Known rows, with every way that one mark hangs from another
z_958{z_570{z_530 z_930}}: [ 0.273 -1.555  0.477 -0.480 -0.891 -2.149 -0.519 -2.777  0.656 -1.738
  1.453  0.353 -1.327 -4.804 -1.979 -0.913  0.064  1.024 -0.592]
z_899{z_389 z_958}: [ 0.527 -1.446 -2.609  0.117 -0.993  0.193 -1.881 -0.358  2.141  1.039
  1.472  1.126  0.204  3.257 -2.613  0.434 -0.071  1.524 -0.558]
z_389{z_899{z_958{z_530 z_570}}}: [ 0.865 -2.716 -0.173 -0.129 -0.954 -0.374 -1.155 -0.885 -0.874 -0.491
  1.999  0.413 -1.216  0.655 -2.723 -0.588  0.524  1.926 -0.017]
z_570{z_530}: [ 0.227 -1.891  0.462  0.242 -0.712 -1.538 -1.792 -2.524  2.491 -1.256
  1.530  0.953 -1.231 -1.012 -2.224 -0.656 -0.083  1.908 -0.958]
z_389{z_899{z_958{z_570{z_530}}}}: [ 0.815 -2.194 -1.300 -0.198 -1.390 -1.297 -1.270 -1.219 -0.141 -1.831
  2.809  0.239 -1.298  0.876 -1.817 -0.776  0.063  1.641 -1.287]
z_389{z_899{z_958}}: [ 1.073 -1.967 -1.806  0.046 -1.175 -0.359 -1.775 -1.433  1.216 -0.105
  2.069  1.172 -1.133  4.394 -2.392 -0.182  0.145  2.057 -0.741]
z_530{z_419 z_570 z_958}: [ 1.658 -2.542  1.034  0.663 -0.762 -1.539 -1.613 -2.076  1.534 -1.464
  0.813  0.983 -0.878 -1.895 -2.617  0.235 -0.282  3.387 -0.533]
z_958{z_530{z_419 z_570{z_930}}}: [ 2.150 -2.250  2.099  0.526  0.178 -1.026 -0.701 -1.580  1.269 -1.061
  0.038  0.511 -1.064 -4.413 -2.298 -0.449  0.175  1.993  0.669]
z_899{z_389 z_958{z_530{z_419 z_570}}}: [ 2.283 -2.351 -0.258  0.903 -0.160  0.419 -1.759  0.970  1.373  0.050
  0.899  0.468  0.420  0.011 -2.284  0.360  0.015  2.068  0.182]
z_419{z_530{z_570{z_930} z_958}}: [ 1.521 -2.078 -0.304  0.060 -0.416 -1.022 -1.724 -3.101  0.831 -0.671
  0.362  0.383 -0.467 -1.171 -1.828  0.713  0.134  1.733  0.321]
z_899{z_389 z_958{z_530{z_419} z_570{z_930}}}: [ 0.924 -1.780 -0.693  0.596 -0.697  0.098 -0.241  0.943  1.065 -0.251
  0.829  0.067 -0.009 -2.844 -2.306 -0.312  0.000  1.226  0.091]
z_570{z_930 z_958{z_530}}: [ 0.759 -1.869  1.399  0.592 -1.186 -0.754  0.755 -2.620  3.248 -0.316
  0.162  1.034 -1.576 -3.151 -2.549 -0.456  0.690  0.847  0.037]
z_570{z_530{z_419} z_930 z_958}: [ 1.232 -1.437  1.036  1.183 -1.484 -1.610  0.720 -1.817  5.038 -2.614
  0.932  0.711 -1.767 -4.735 -1.530 -0.814  0.017  1.246 -1.760]
z_570{z_530{z_958} z_930}: [ 0.145 -1.577 -0.315  0.867 -1.725 -1.823  0.057 -3.216  2.988 -1.341
  1.009  0.864 -0.954 -3.090 -2.116 -0.255 -0.412  1.465 -0.826]
z_930{z_570}: [-0.204 -1.379  1.042 -0.481  0.381 -1.254 -1.663 -2.263  1.250  0.642
  1.284  1.030 -1.625 -2.447 -4.034 -0.391  0.038  2.507 -0.652]
z_389{z_899}: [ 1.257 -2.102 -0.206  0.063 -0.574 -1.060 -2.256 -2.743  1.779 -0.537
  1.648  1.282 -1.824  0.988 -2.501 -0.443  0.277  2.204 -0.485]
z_958{z_530{z_570{z_930}}}: [ 1.726 -2.271  1.622 -0.089  0.111 -0.989 -0.807 -2.698  0.490  0.060
  0.266  0.741 -0.872 -3.070 -2.451 -0.063  0.409  1.327  1.025]
z_530{z_419}: [ 0.691 -1.971  0.939  0.440 -0.305 -1.126 -1.959 -1.497  2.590 -1.173
  0.945  1.185 -1.411 -0.522 -2.879 -0.599 -0.171  2.881 -0.797]
z_419{z_958{z_530 z_570}}: [ 0.300 -2.790  0.569 -0.747 -1.459 -0.725 -1.213 -2.074 -0.772 -0.170
  0.727  0.193 -1.174 -2.550 -3.690 -0.621  0.129  2.265  0.357]
z_530{z_570}: [ 1.619 -2.181  0.663 -0.671  0.025 -1.362 -2.343 -2.756  0.545 -0.280
  0.992  1.117 -0.917  0.195 -2.475  0.178  0.274  2.264  0.072]
z_570{z_530{z_419} z_958}: [ 1.124 -1.878  1.508  1.149 -1.285 -1.499 -0.400 -1.469  4.766 -2.690
  1.293  0.843 -1.799 -3.108 -1.892 -0.815  0.015  2.028 -1.993]

Rows
[ 0.535 -2.087  1.504  0.271 -0.536 -2.035 -1.549 -1.295  1.131 -2.855
  1.602  0.304 -1.454 -4.185 -2.162 -1.278 -0.197  2.531 -1.340] => z_958{z_570{z_530{z_419}}}
[ 0.397 -1.619 -2.229 -0.568 -0.919 -0.254 -1.711 -0.203  0.201  0.525
  1.618  0.657  0.134  1.260 -2.611  0.225  0.155  1.477 -0.478] => z_899{z_389 z_958{z_570}}
[ 0.100 -1.922  2.574  0.374 -0.210 -0.774  0.115 -1.941  2.345  0.408
  0.618  0.821 -2.058 -5.246 -4.042 -0.475  0.567  1.993 -0.615] => z_930{z_570{z_958{z_530}}}
[ 0.386 -2.587  0.990  0.324 -0.831 -0.429 -0.928  0.311 -0.325 -1.116
  1.311  0.244 -0.832 -0.864 -2.995 -0.713  0.150  2.616 -0.292] => z_899{z_958{z_530{z_419} z_570}}
[ 1.415 -2.278  0.161  0.590 -0.930 -0.473 -0.076 -0.132 -0.185 -1.449
  1.422  0.077 -1.417 -1.983 -2.186 -0.882  0.193  1.773 -0.230] => z_389{z_899{z_958{z_530{z_419} z_570{z_930}}}}
[ 0.950 -1.204 -1.813  0.551 -1.212 -0.804 -0.354  0.620  2.014 -1.547
  1.661 -0.064 -0.010 -2.857 -1.353 -0.514 -0.397  0.974 -1.235] => z_899{z_389 z_958{z_570{z_530{z_419} z_930}}}
[ 1.886 -2.283 -1.083  0.156 -0.239  0.448 -1.748 -0.109  0.606  1.127
  1.007  0.591  0.571  1.085 -2.291  0.665  0.307  1.402  0.579] => z_899{z_389 z_958{z_530{z_570}}}
[ 0.666 -1.649  1.059  0.160 -0.780 -2.173 -0.491 -1.574  1.515 -2.712
  1.457  0.119 -1.529 -5.632 -1.742 -1.186 -0.251  1.725 -1.083] => z_958{z_570{z_530{z_419} z_930}}
[ 2.093 -2.183  0.495  0.510 -0.422 -0.276 -0.234 -0.229  0.705 -0.659
  0.567  0.372 -0.448 -1.087 -2.258 -0.087  0.031  1.825  0.335] => z_899{z_958{z_530{z_419 z_570{z_930}}}}
[ 0.997 -1.684 -1.619 -0.193 -1.482 -1.377 -0.178 -1.532  0.239 -1.729
  2.402  0.129 -1.226 -0.597 -1.405 -0.752  0.097  0.829 -1.059] => z_389{z_899{z_958{z_570{z_530 z_930}}}}
[ 0.845 -2.211 -1.420 -0.600 -1.097 -0.883 -1.581 -1.266 -0.781 -0.640
  2.355  0.676 -1.268  2.460 -2.467 -0.391  0.315  2.007 -0.674] => z_389{z_899{z_958{z_570}}}
[ 1.144 -1.958  2.078  1.328 -1.149 -0.764  0.882 -1.476  4.049 -1.317
  0.066  0.844 -1.793 -4.787 -2.431 -0.648  0.364  1.490 -0.420] => z_570{z_930 z_958{z_530{z_419}}}
[ 2.023 -2.771  2.568  0.520  0.370 -0.850 -1.889 -1.258  1.089 -1.088
  0.466  0.670 -1.084 -2.678 -2.697 -0.322  0.154  2.829  0.283] => z_958{z_530{z_419 z_570}}
[ 2.305 -1.859 -0.269 -0.332 -1.175 -0.934 -1.062 -2.024  1.406 -0.929
  0.472  0.458 -0.945 -1.761 -2.528 -0.034 -0.367  2.230 -0.085] => z_530{z_419{z_958} z_570{z_930}}
[ 0.607 -1.696 -1.468 -0.106 -0.980  0.044 -0.263 -0.171  0.103  0.823
  0.877  0.248  0.172 -1.804 -2.489 -0.006  0.333  0.473  0.510] => z_899{z_389 z_958{z_530 z_570{z_930}}}
[ 0.810 -1.802 -0.309 -0.604 -1.702 -1.219 -0.581 -1.727  0.439 -1.287
  0.800  0.152 -1.390 -3.297 -2.884 -0.749 -0.362  2.202 -0.552] => z_530{z_419{z_958{z_570{z_930}}}}
[ 2.473 -1.663  1.275  0.355 -0.766 -1.388  0.091 -2.033  3.173 -1.641
  0.388  0.895 -1.503 -3.574 -1.848 -0.025  0.373  1.614 -0.724] => z_530{z_419 z_570{z_930 z_958}}
[ 2.290 -2.260  1.614  0.402 -0.636 -1.219 -1.034 -1.673  2.751 -1.718
  0.843  1.000 -1.545 -2.495 -2.030 -0.073  0.370  2.498 -1.022] => z_530{z_419 z_570{z_958}}
[ 0.784 -2.212 -0.271  0.597 -0.538  0.217 -1.234  1.324  0.727 -0.342
  1.299  0.188 -0.072 -1.589 -2.731 -0.311  0.047  2.106 -0.225] => z_899{z_389 z_958{z_530{z_419} z_570}}
[ 0.411 -1.622 -1.986 -0.103 -1.085 -0.722 -1.497 -0.116  0.770 -0.596
  2.167  0.256  0.180 -0.194 -1.813 -0.145 -0.079  1.110 -1.068] => z_899{z_389 z_958{z_570{z_530}}}
[ 2.334 -2.826 -0.174  0.170 -0.486 -0.137 -1.650 -1.252 -0.277 -0.124
  1.611  0.672 -0.753  2.294 -2.262  0.098  0.413  1.925  0.349] => z_389{z_899{z_958{z_530{z_570}}}}
[ 0.612 -2.038  3.219  1.025 -0.090 -0.744  0.128 -0.813  3.133 -0.582
  0.678  0.677 -2.263 -6.380 -3.966 -0.815  0.259  2.570 -1.093] => z_930{z_570{z_958{z_530{z_419}}}}
[ 0.188 -1.320  1.497  0.197 -0.541 -1.651 -0.053 -2.255  3.460 -0.901
  1.470  0.706 -2.056 -5.169 -3.158 -0.647  0.163  1.660 -1.978] => z_930{z_570{z_530 z_958}}
[ 2.417 -1.888 -0.706  0.840 -0.286  0.358 -0.690  0.698  1.609  0.125
  0.463  0.336  0.420 -1.658 -1.936  0.354 -0.044  1.214  0.426] => z_899{z_389 z_958{z_530{z_419 z_570{z_930}}}}
[ 0.996 -1.686 -1.792 -0.599 -1.310 -0.978 -0.524 -1.572 -0.626 -0.540
  2.112  0.532 -1.333  1.055 -2.107 -0.419  0.316  1.132 -0.425] => z_389{z_899{z_958{z_570{z_930}}}}
[ 0.407 -2.283  0.329 -0.813 -1.680 -0.803 -0.142 -2.473 -0.642 -0.059
  0.428  0.139 -1.154 -3.684 -3.240 -0.545  0.077  1.376  0.584] => z_419{z_958{z_530 z_570{z_930}}}
[ 1.994 -2.013 -1.283 -0.914 -0.750 -0.254 -2.168 -2.804  0.629 -0.127
  0.336 -0.002 -0.547  0.509 -2.138  0.375  0.029  1.450  0.506] => z_419{z_530{z_570{z_930}} z_958}
[ 0.215 -1.403  1.846  0.618  0.290 -1.643 -1.310 -1.096  2.701 -1.525
  1.555  0.418 -1.838 -5.144 -3.376 -1.077 -0.480  2.725 -1.688] => z_930{z_570{z_530{z_419}}}
